What can hang from each mark:
lagar: nesorok
bimirag: gosus
nesorok: lagar
beda: gosus lagar
favun: pimopa
rade: futi gosus
zubuk: bimirag
gosus: beda favun rade
pimopa: favun

Each row was made from one small tree. Brackets hold a mark, then the marks that hang from it, in alphabetical order. Every link used is in the known rows. Write each row's tree.
Known rows:
[gosus [beda [lagar nesorok]] [favun pimopa] rade]: [-3.79  0.83 -4.55  1.94  0.00  1.14 -1.64 -0.31 -2.46  2.22 -1.43  2.07
  0.02 -1.66 -0.53  2.10 -0.23  1.80  3.81  1.62]
[rade futi [gosus beda]]: [-0.44 -1.81 -0.79  1.96 -3.44  2.98  0.74  1.21  0.20  1.62 -0.41 -2.01
 -0.77 -0.54  0.13  1.20  1.31  1.22  1.22  2.35]
[gosus beda]: [-1.83 -1.64 -1.97  0.94 -2.39  1.67  0.70 -0.13 -0.46  2.55  0.38  1.38
 -1.46 -0.67 -0.25  2.31  0.30  1.64  0.98  2.68]
[nesorok lagar]: [-3.68 -1.44 -3.78 -0.70 -1.47  2.39  0.21  0.42 -1.49  3.63 -0.34  1.12
 -4.46 -2.77 -0.59  1.61 -0.82  3.18  0.76  1.82]
[bimirag [gosus favun]]: [-2.25 -0.13 -1.86  1.10 -1.23  2.48 -1.51  0.20  1.04  0.64 -0.53  0.81
 -2.10 -1.02  0.73  1.94  0.23  0.84 -0.47  2.16]
[rade futi [gosus [beda lagar]]]: [-0.90 -1.70 -1.85  1.61 -3.06  2.36  0.37  1.32 -0.95  1.75 -0.70 -1.02
 -1.18 -0.93 -1.11  0.59  0.47  2.47  1.90  2.02]
[zubuk [bimirag [gosus [beda lagar] favun rade]]]: [-1.55 -0.35 -1.50  2.70 -0.82  0.56  0.15  0.86 -0.96 -1.11  0.10  2.88
  0.25  0.35  2.46  0.94  0.25 -0.60  1.85  1.17]
[gosus [favun pimopa]]: [-2.88  1.80 -3.50  1.36 -1.23  2.57 -2.32 -0.70  0.48  2.62 -1.23  0.21
 -0.67 -1.31 -1.34  2.52  0.96  1.89  0.97  1.39]
[zubuk [bimirag [gosus rade]]]: [-1.50 -0.57 -0.40  1.29 -2.52  2.27  0.14  1.02  0.59 -0.22 -0.58  1.70
 -1.00 -1.61  3.52  0.77  0.67  0.19  0.96  1.63]
[beda [gosus rade] lagar]: [-3.00 -1.30 -2.70  0.83 -3.03  0.17 -0.27  0.36 -2.65  2.11 -0.22  3.40
 -1.48 -3.22 -1.85  0.36  0.36  3.46  1.50  1.36]
[pimopa favun]: [-2.48  0.10 -2.99  1.06 -2.38  2.81 -1.53 -0.25 -0.40  3.22  0.00  0.53
 -1.01 -1.58 -0.65  2.02 -0.15  2.37  0.72  1.78]
[zubuk [bimirag [gosus favun]]]: [-1.73  0.88 -1.71  1.78 -1.21  1.89 -1.07  0.63  1.15 -0.25 -0.18  1.26
 -1.89 -0.15  2.00  1.57  0.59 -0.08 -0.49  1.02]
[zubuk [bimirag [gosus [beda lagar] [favun pimopa]]]]: [-2.47  1.84 -3.81  1.97 -0.99  0.92 -1.81 -0.02  0.54  0.71  0.27  2.11
  0.50  0.07  0.94  2.82 -0.11 -0.12  1.13  0.81]
[beda [gosus [favun pimopa] rade] [lagar nesorok]]: [-4.68  1.67 -5.29  1.43 -1.02  0.53 -2.66 -0.29 -2.95  2.53 -1.25  2.91
 -0.89 -3.39 -2.07  1.51  0.13  3.05  2.40  0.56]
[gosus favun]: [-2.17  0.06 -2.26  1.51 -1.00  2.15 -0.90 -0.01 -0.37  1.72 -0.71  0.61
 -2.29 -0.60 -1.14  1.63  0.67  2.00  0.47  1.90]
[beda [gosus favun [rade futi]] [lagar nesorok]]: [-3.49 -0.45 -4.14  1.75 -0.41  0.63 -0.61  1.38 -4.07  1.18 -2.23  1.74
 -2.29 -3.03 -1.88  0.56  0.65  2.45  2.11  1.12]
[beda [gosus [favun pimopa]] [lagar nesorok]]: [-4.85  2.08 -6.32  0.86 -1.01  0.46 -3.15 -0.57 -2.32  3.42 -0.61  2.63
 -2.15 -2.98 -3.26  2.43 -0.37  3.53  1.00  0.56]
[beda [gosus favun] [lagar nesorok]]: [-4.15  0.34 -5.15  0.96 -0.69 -0.09 -1.74  0.06 -2.99  2.34 -0.19  3.07
 -3.65 -2.59 -3.15  1.43 -0.56  3.71  0.57  1.04]
[zubuk [bimirag [gosus beda [rade futi]]]]: [-0.69 -1.95 -0.19  1.91 -2.06  2.01  1.74  2.01 -0.03 -0.44 -0.95  0.57
  0.26 -0.66  4.16  1.67  1.30 -1.49  1.56  2.19]
[rade gosus]: [-1.28 -0.36 -0.79  1.29 -3.78  3.25 -1.04  0.16  0.87  1.98 -0.19 -0.89
 -2.10 -1.53 -0.54  0.47  0.63  2.90  0.49  1.95]
[beda gosus lagar]: [-3.06 -0.75 -3.72  0.25 -3.17  0.12 -0.79  0.05 -2.11  2.96  0.31  2.98
 -2.88 -2.94 -3.22  1.27 -0.31  4.19  0.34  1.37]

Write each row's tree:
[-2.95  0.97 -4.51  1.60 -0.87  1.07 -1.55 -0.61 -0.99  2.71 -0.43  1.61
  0.07 -0.42 -2.09  2.69  0.22  1.93  2.23  1.52]  [gosus [beda lagar] [favun pimopa]]
[-1.52 -1.75 -2.23  2.53 -0.21  1.27  0.88  1.23 -2.80  0.58 -1.89  0.65
  0.06 -0.46 -0.50  0.78  1.23  0.82  3.10  2.04]  [gosus [beda lagar] favun [rade futi]]
[-1.51 -1.84 -2.00  2.28 -0.44  1.62  0.16  1.55 -1.50 -0.71 -1.72  0.98
  0.28 -0.78  1.41  1.14  0.84 -0.14  2.06  2.12]  [bimirag [gosus [beda lagar] favun [rade futi]]]
[-1.51  1.62 -2.28  2.38 -2.13  3.89 -2.37  0.46  1.18  1.60 -2.02 -2.95
  0.03 -1.13 -0.94  1.33  2.04  1.47  1.38  1.26]  [rade futi [gosus [favun pimopa]]]
[-1.46 -2.69 -2.26  1.44 -1.54  1.37  1.52  1.52 -2.62  1.56 -1.74  0.89
 -0.53 -1.59 -0.37  0.77  0.61  1.73  3.08  2.50]  [gosus [beda lagar] [rade futi]]
[-2.66  0.82 -2.84  2.22 -1.85  1.70 -1.24  0.47 -1.16  1.50 -1.92  0.17
  1.08 -2.49 -0.90  1.90  2.63  0.79  1.56  0.87]  [beda [gosus [favun pimopa] [rade futi]]]
[-2.18  0.59 -2.14  2.02 -0.93  3.66 -1.89  0.89  0.74  0.10 -2.92 -0.89
  0.89 -2.08  1.94  1.97  1.68 -0.45  1.66  1.81]  [bimirag [gosus [favun pimopa] [rade futi]]]
[-1.96 -1.88 -1.47  1.06 -3.15  1.45  0.82  1.19 -1.94  1.69 -1.23  0.86
 -1.05 -3.08 -0.48  0.99  1.90  1.75  1.09  1.86]  [beda [gosus [rade futi]]]
[-3.12  0.78 -3.95  1.94 -1.54  0.96 -1.61  0.85 -2.45  1.77 -2.04  1.18
  0.79 -2.90 -2.26  1.31  1.76  2.11  2.31  0.65]  [beda [gosus [favun pimopa] [rade futi]] lagar]
[-3.18 -1.02 -3.09  1.76  0.08  1.24 -0.92  0.54 -1.97  0.10 -0.77  2.69
 -1.23 -1.37  1.71  1.30 -0.88  0.73  2.31  2.27]  [bimirag [gosus [beda [lagar nesorok]] favun rade]]
[-2.10 -2.07 -2.05  1.34 -2.02  0.95  0.88  0.36 -2.20  2.02 -0.38  2.43
 -0.74 -1.44 -0.29  0.83  0.16  2.24  3.06  2.37]  [gosus [beda lagar] rade]
[-4.31 -0.46 -4.93 -0.17 -2.11  0.17 -1.08  0.23 -3.06  3.30 -0.09  3.13
 -4.15 -3.56 -2.97  1.49 -1.14  4.65  0.67  1.49]  [beda gosus [lagar nesorok]]
[-3.24 -1.70 -3.20  0.93 -1.15  0.95  0.50  0.63 -3.25  2.31 -0.79  2.77
 -2.05 -2.22 -0.04  1.18 -0.94  2.73  3.36  2.59]  [gosus [beda [lagar nesorok]] rade]
[-1.99 -0.56 -0.98  1.90 -1.22  2.50 -1.12  0.38  0.43 -0.38 -1.24  1.19
 -0.68 -1.40  2.08  0.96  0.93  0.18  0.70  2.09]  [bimirag [gosus favun rade]]
[-1.56  0.85 -3.23  2.69 -1.90  2.45 -1.63  0.54 -0.36  1.69 -1.26 -1.77
  1.02 -0.38 -1.68  1.51  1.15  1.56  2.39  1.19]  [rade futi [gosus [beda lagar] [favun pimopa]]]
[-2.52  0.82 -2.94  1.56 -1.45  2.15 -2.00 -0.57  1.63  1.34  0.06  0.88
  0.86 -0.43  1.33  3.71  0.45 -0.43  0.36  1.96]  [bimirag [gosus beda [favun pimopa]]]
[-1.02  0.88 -2.10  2.86 -2.24  3.18 -1.32  0.35  1.01  1.45 -0.87 -2.56
  1.41  0.11 -0.25  2.04  2.10  0.37  1.53  1.43]  [rade futi [gosus beda [favun pimopa]]]
[-2.02 -0.58 -3.25  2.41 -0.82  2.09 -0.69  1.30 -2.05  1.15 -1.31 -1.00
 -2.08 -0.64 -1.22  0.68  0.06  2.03  2.21  1.72]  [rade futi [gosus [beda [lagar nesorok]] favun]]
[-0.97 -0.89 -2.07  2.78 -1.68  2.11 -0.36  1.28 -0.98  0.73 -0.92 -1.29
 -0.62  0.11 -1.45  0.52  0.87  1.64  1.83  1.52]  [rade futi [gosus [beda lagar] favun]]
[-1.89 -0.93 -1.75  1.75 -1.21  1.66 -0.59  0.08  0.82  0.43  0.38  1.21
 -0.68  0.01  1.47  2.62  0.20 -0.29 -0.11  2.56]  [bimirag [gosus beda favun]]
[-2.54  0.93 -3.32  1.94 -1.22  1.84 -1.19 -0.87  0.23  2.45 -0.03  0.66
  0.54 -0.08 -0.65  3.29  0.87  0.72  1.40  1.84]  [gosus beda [favun pimopa]]
[-1.99  1.53 -3.35  2.48 -2.23  1.96 -2.51 -0.53  0.17  2.00  0.10  0.05
  0.86 -0.19 -1.71  1.49  0.41  2.07  2.03  0.99]  [rade [gosus [beda lagar] [favun pimopa]]]
[-1.16 -1.85 -1.02  2.91 -0.57  1.93  1.20  1.20 -1.58  0.39 -1.55 -0.23
  0.57 -0.11  0.81  1.62  2.16 -0.43  2.39  2.35]  [gosus beda favun [rade futi]]
[-2.17 -1.25 -1.79  2.12 -0.88  1.20 -0.39  0.51 -1.07 -0.19 -0.39  2.44
 -0.01 -0.65  1.40  1.07 -0.06  0.33  1.89  2.12]  [bimirag [gosus [beda lagar] favun rade]]
[-3.23  0.19 -3.90  1.23 -1.62 -0.09 -1.42  0.01 -2.08  2.02  0.16  2.97
 -2.29 -1.81 -3.55  1.22  0.25  3.38  0.16  1.01]  [beda [gosus favun] lagar]
[-0.90 -0.16 -0.58  2.47 -0.82  2.49  0.17  2.02  0.11 -1.64 -2.02 -0.12
 -0.40 -0.60  3.27  0.78  1.89 -1.21  1.09  1.40]  [zubuk [bimirag [gosus favun [rade futi]]]]
[-2.76  1.31 -2.37  2.09 -1.17  2.53 -1.84 -0.45 -0.14  1.77 -1.67  0.61
  0.58 -1.58  0.00  1.72  1.59  1.24  2.31  1.35]  [gosus [favun pimopa] rade]
